What can hang from each mark
lipi: rogagik
dafum: tezikuf
lutorip: rogagik
podo: rogagik
bopimi: bire
rogagik: lamin lipi lutorip
lamin: binob bopimi gogen goven gubem rogagik tezikuf
tezikuf: dafum

Every row comes from one small tree of marks. The marks that hang from a mark follow it in brackets, in alphabetical order. Every link used is in the known rows. Which tree was each row made from?
Known rows
tezikuf(dafum): [ 0.13  0.07 -0.02  0.05 -0.07  0.06  0.02  0.05  0.08 -0.04  0.10  0.05
  0.03 -0.03  0.09  0.09  0.04 -0.17  0.01  0.32 -0.11]
rogagik(lamin(binob gogen) lipi): [ 0.08 -0.06 -0.06 -0.07  0.09  0.01 -0.15 -0.16  0.14  0.03  0.18  0.11
  0.07  0.10 -0.07  0.10  0.08  0.39  0.07  0.13  0.09]
lipi(rogagik): [-0.02 -0.01 -0.01 -0.08 -0.01 -0.01  0.09 -0.01 -0.02 -0.11  0.00 -0.01
 -0.02 -0.04  0.03  0.06  0.00 -0.01  0.07  0.08 -0.01]
lutorip(rogagik): [-0.01 -0.02  0.12 -0.01  0.06 -0.02  0.06  0.01  0.02 -0.01 -0.06  0.03
 -0.18  0.05  0.04  0.14 -0.05 -0.07  0.03  0.09 -0.07]
rogagik(lamin lipi lutorip): [ 0.09 -0.08 -0.21 -0.04  0.02  0.04  0.01 -0.03  0.09 -0.06  0.35  0.06
  0.15  0.03 -0.21  0.15  0.01  0.05  0.14  0.26 -0.07]
lipi(rogagik(lamin lutorip)): [ 0.04 -0.09 -0.06 -0.10 -0.01  0.01  0.10 -0.01  0.01 -0.12  0.15  0.00
  0.07  0.01 -0.07  0.13  0.00  0.07  0.15  0.18 -0.04]
lamin(bopimi(bire) gogen rogagik(lipi) tezikuf(dafum)): [ 0.02  0.17  0.31 -0.01  0.22  0.10 -0.19 -0.18  0.12 -0.23  0.11  0.09
 -0.32  0.07  0.04  0.08  0.08 -0.16  0.08 -0.02 -0.49]
podo(rogagik(lamin(binob goven gubem tezikuf) lutorip)): [ 0.13  0.00  0.17 -0.12  0.14 -0.01  0.05 -0.07  0.04  0.03  0.13 -0.07
 -0.02  0.14 -0.26 -0.04  0.09  0.28  0.13  0.00 -0.77]
lamin(gogen goven gubem): [ 0.01  0.06  0.13 -0.02  0.30  0.07 -0.15 -0.13  0.02 -0.09  0.02 -0.01
 -0.08  0.10 -0.02 -0.07  0.07 -0.05  0.06 -0.15 -0.56]
podo(rogagik): [ 0.09  0.08  0.05 -0.03  0.00 -0.08  0.01  0.02 -0.02  0.02 -0.02 -0.03
 -0.10 -0.03 -0.05 -0.01  0.01  0.14  0.04  0.06 -0.36]
rogagik(lamin(binob goven)): [-0.03 -0.10  0.03 -0.04  0.10 -0.03 -0.02 -0.10  0.04  0.15  0.00  0.01
  0.14  0.12 -0.21 -0.01  0.11  0.41  0.04  0.05  0.05]
lamin(bopimi(bire)): [ 0.02  0.10  0.08  0.05  0.01  0.01 -0.07 -0.01  0.00  0.00 -0.06  0.13
 -0.01 -0.12  0.11  0.03 -0.01 -0.06  0.02  0.03  0.25]
lutorip(rogagik(lamin(binob goven gubem) lipi)): [ 0.02 -0.03  0.09 -0.04  0.21 -0.01  0.02 -0.10  0.08 -0.01  0.07  0.04
 -0.06  0.09 -0.17  0.17  0.05  0.12  0.11  0.23 -0.28]
lutorip(rogagik(lamin(binob gogen gubem tezikuf(dafum)))): [ 0.07 -0.03  0.32 -0.07  0.18  0.04 -0.04 -0.11  0.11 -0.03  0.07  0.01
 -0.19  0.19  0.03  0.15  0.03  0.16  0.08  0.13 -0.37]
podo(rogagik(lamin lutorip)): [ 0.15  0.00  0.01 -0.04  0.01 -0.06  0.02  0.02  0.01  0.02  0.13 -0.02
 -0.01  0.02 -0.15  0.06  0.02  0.23  0.12  0.16 -0.37]
rogagik(lipi): [ 0.02  0.04 -0.15 -0.01  0.01  0.01 -0.01 -0.03  0.06 -0.06  0.13  0.04
  0.01 -0.03 -0.08  0.06  0.01 -0.07  0.03  0.12 -0.04]
dafum(tezikuf): [-0.10 -0.06  0.10 -0.05  0.07  0.01 -0.04  0.02  0.03 -0.06  0.07  0.01
 -0.10  0.06  0.05 -0.10 -0.02 -0.10  0.03 -0.03  0.10]
bopimi(bire): [ 0.14  0.07  0.08  0.00 -0.06 -0.02  0.07  0.03  0.01 -0.03  0.02  0.11
  0.05 -0.10  0.15  0.00 -0.03  0.09  0.04  0.25  0.09]
lipi(rogagik(lamin(gubem tezikuf) lutorip)): [ 0.03 -0.07  0.10 -0.14  0.08  0.05  0.10 -0.05  0.01 -0.19  0.20 -0.09
  0.01  0.06 -0.12  0.08  0.03  0.04  0.17  0.09 -0.38]
lutorip(rogagik(lamin(binob gogen gubem) lipi)): [ 0.08 -0.03  0.13 -0.05  0.20  0.01 -0.06 -0.12  0.11 -0.05  0.11  0.08
 -0.13  0.11 -0.02  0.21  0.02  0.15  0.11  0.20 -0.21]
podo(rogagik(lamin lipi)): [ 0.11  0.07 -0.03 -0.02  0.03 -0.10 -0.03 -0.03  0.03  0.00  0.13 -0.03
 -0.03 -0.05 -0.20  0.07  0.05  0.30  0.09  0.26 -0.31]

Which tree is each row?
[ 0.01  0.03  0.28  0.07  0.35  0.05 -0.19 -0.16  0.01 -0.12 -0.06  0.04
 -0.07  0.05 -0.08  0.07  0.13 -0.13  0.07 -0.24 -0.49]
lamin(binob bopimi gubem rogagik)
[-0.07  0.06  0.09 -0.07  0.18  0.03 -0.15 -0.19  0.10 -0.01  0.14  0.04
 -0.07  0.07 -0.21  0.01  0.08  0.27  0.09  0.03 -0.08]
rogagik(lamin(bopimi(bire) gogen goven tezikuf) lipi)
[ 0.00 -0.03  0.03 -0.01  0.09 -0.03  0.02 -0.04  0.07 -0.02  0.09  0.03
 -0.12  0.03 -0.11  0.21 -0.02  0.10  0.08  0.29 -0.03]
lutorip(rogagik(lamin lipi))
[-0.06  0.06  0.34 -0.18  0.22  0.09 -0.13 -0.23  0.11  0.12 -0.15  0.15
 -0.16  0.25  0.05 -0.16  0.11  0.22  0.02 -0.44 -0.17]
lamin(binob bopimi(bire) gogen goven tezikuf)
[ 0.07 -0.02  0.13  0.01  0.17  0.01 -0.17 -0.11  0.03 -0.08  0.15 -0.03
  0.01  0.04 -0.03  0.06  0.05  0.26  0.08  0.10 -0.17]
rogagik(lamin(gogen gubem))
[ 0.00 -0.09  0.04 -0.15  0.01  0.03  0.12 -0.04  0.02 -0.12  0.16 -0.06
  0.01  0.08 -0.11  0.07  0.01  0.10  0.14  0.08 -0.18]
lipi(rogagik(lamin(tezikuf) lutorip))
[ 0.21 -0.09 -0.07 -0.09  0.18  0.10 -0.11 -0.14  0.16 -0.11  0.37  0.12
  0.13  0.14 -0.08  0.15  0.06  0.12  0.16  0.13 -0.34]
rogagik(lamin(binob gogen gubem) lipi lutorip)
[ 0.15 -0.07  0.07 -0.16  0.19  0.13 -0.08 -0.18  0.17 -0.12  0.39  0.04
  0.04  0.23 -0.15  0.08  0.07  0.16  0.16  0.00 -0.54]
rogagik(lamin(binob gogen gubem tezikuf) lipi lutorip)
[ 0.15 -0.05 -0.13 -0.02  0.12  0.07 -0.02 -0.05  0.08 -0.16  0.40  0.02
  0.15  0.01 -0.22  0.16  0.03 -0.03  0.17  0.28 -0.36]
rogagik(lamin(gubem) lipi lutorip)
[ 0.01 -0.05  0.17 -0.11  0.15  0.01 -0.02 -0.13  0.13  0.00  0.09  0.05
 -0.19  0.19 -0.06  0.16  0.02  0.23  0.08  0.09 -0.15]
lutorip(rogagik(lamin(binob gogen tezikuf) lipi))
[-0.06  0.09  0.24  0.14  0.34  0.03 -0.19 -0.11 -0.06 -0.22 -0.02 -0.05
 -0.14 -0.06 -0.13  0.08  0.08 -0.29  0.08 -0.15 -0.53]
lamin(bopimi gubem rogagik)
[ 0.06 -0.03  0.11 -0.03  0.16 -0.01  0.00 -0.09  0.09 -0.04  0.11  0.04
 -0.07  0.07 -0.09  0.21  0.02  0.12  0.10  0.26 -0.20]
lutorip(rogagik(lamin(binob gubem) lipi))
[-0.09 -0.06  0.02  0.01  0.25  0.01  0.06 -0.05 -0.03 -0.07  0.00 -0.02
 -0.06  0.11 -0.29  0.01  0.08 -0.16  0.09 -0.12 -0.55]
lamin(goven rogagik(lutorip))
[-0.09 -0.02  0.15 -0.08  0.18  0.00  0.00 -0.13  0.09  0.06  0.01  0.03
 -0.16  0.15 -0.20  0.13  0.05  0.14  0.08  0.04 -0.12]
lutorip(rogagik(lamin(binob bopimi goven tezikuf) lipi))
[-0.05 -0.05  0.14 -0.11  0.16 -0.01  0.06 -0.11  0.10  0.05  0.05  0.01
 -0.13  0.18 -0.21  0.11  0.05  0.20  0.08  0.12 -0.22]
lutorip(rogagik(lamin(binob goven tezikuf) lipi))
[ 0.12 -0.09  0.02 -0.01  0.10  0.06 -0.01 -0.02  0.03 -0.10  0.28 -0.03
  0.14  0.04 -0.14  0.10  0.02  0.04  0.14  0.15 -0.32]
rogagik(lamin(gubem) lutorip)
[ 0.11  0.12  0.13  0.10  0.30  0.07 -0.10 -0.08  0.01 -0.32  0.18  0.09
 -0.06 -0.11 -0.09  0.15  0.04 -0.39  0.17  0.09 -0.60]
lamin(bopimi(bire) gubem rogagik(lipi lutorip))
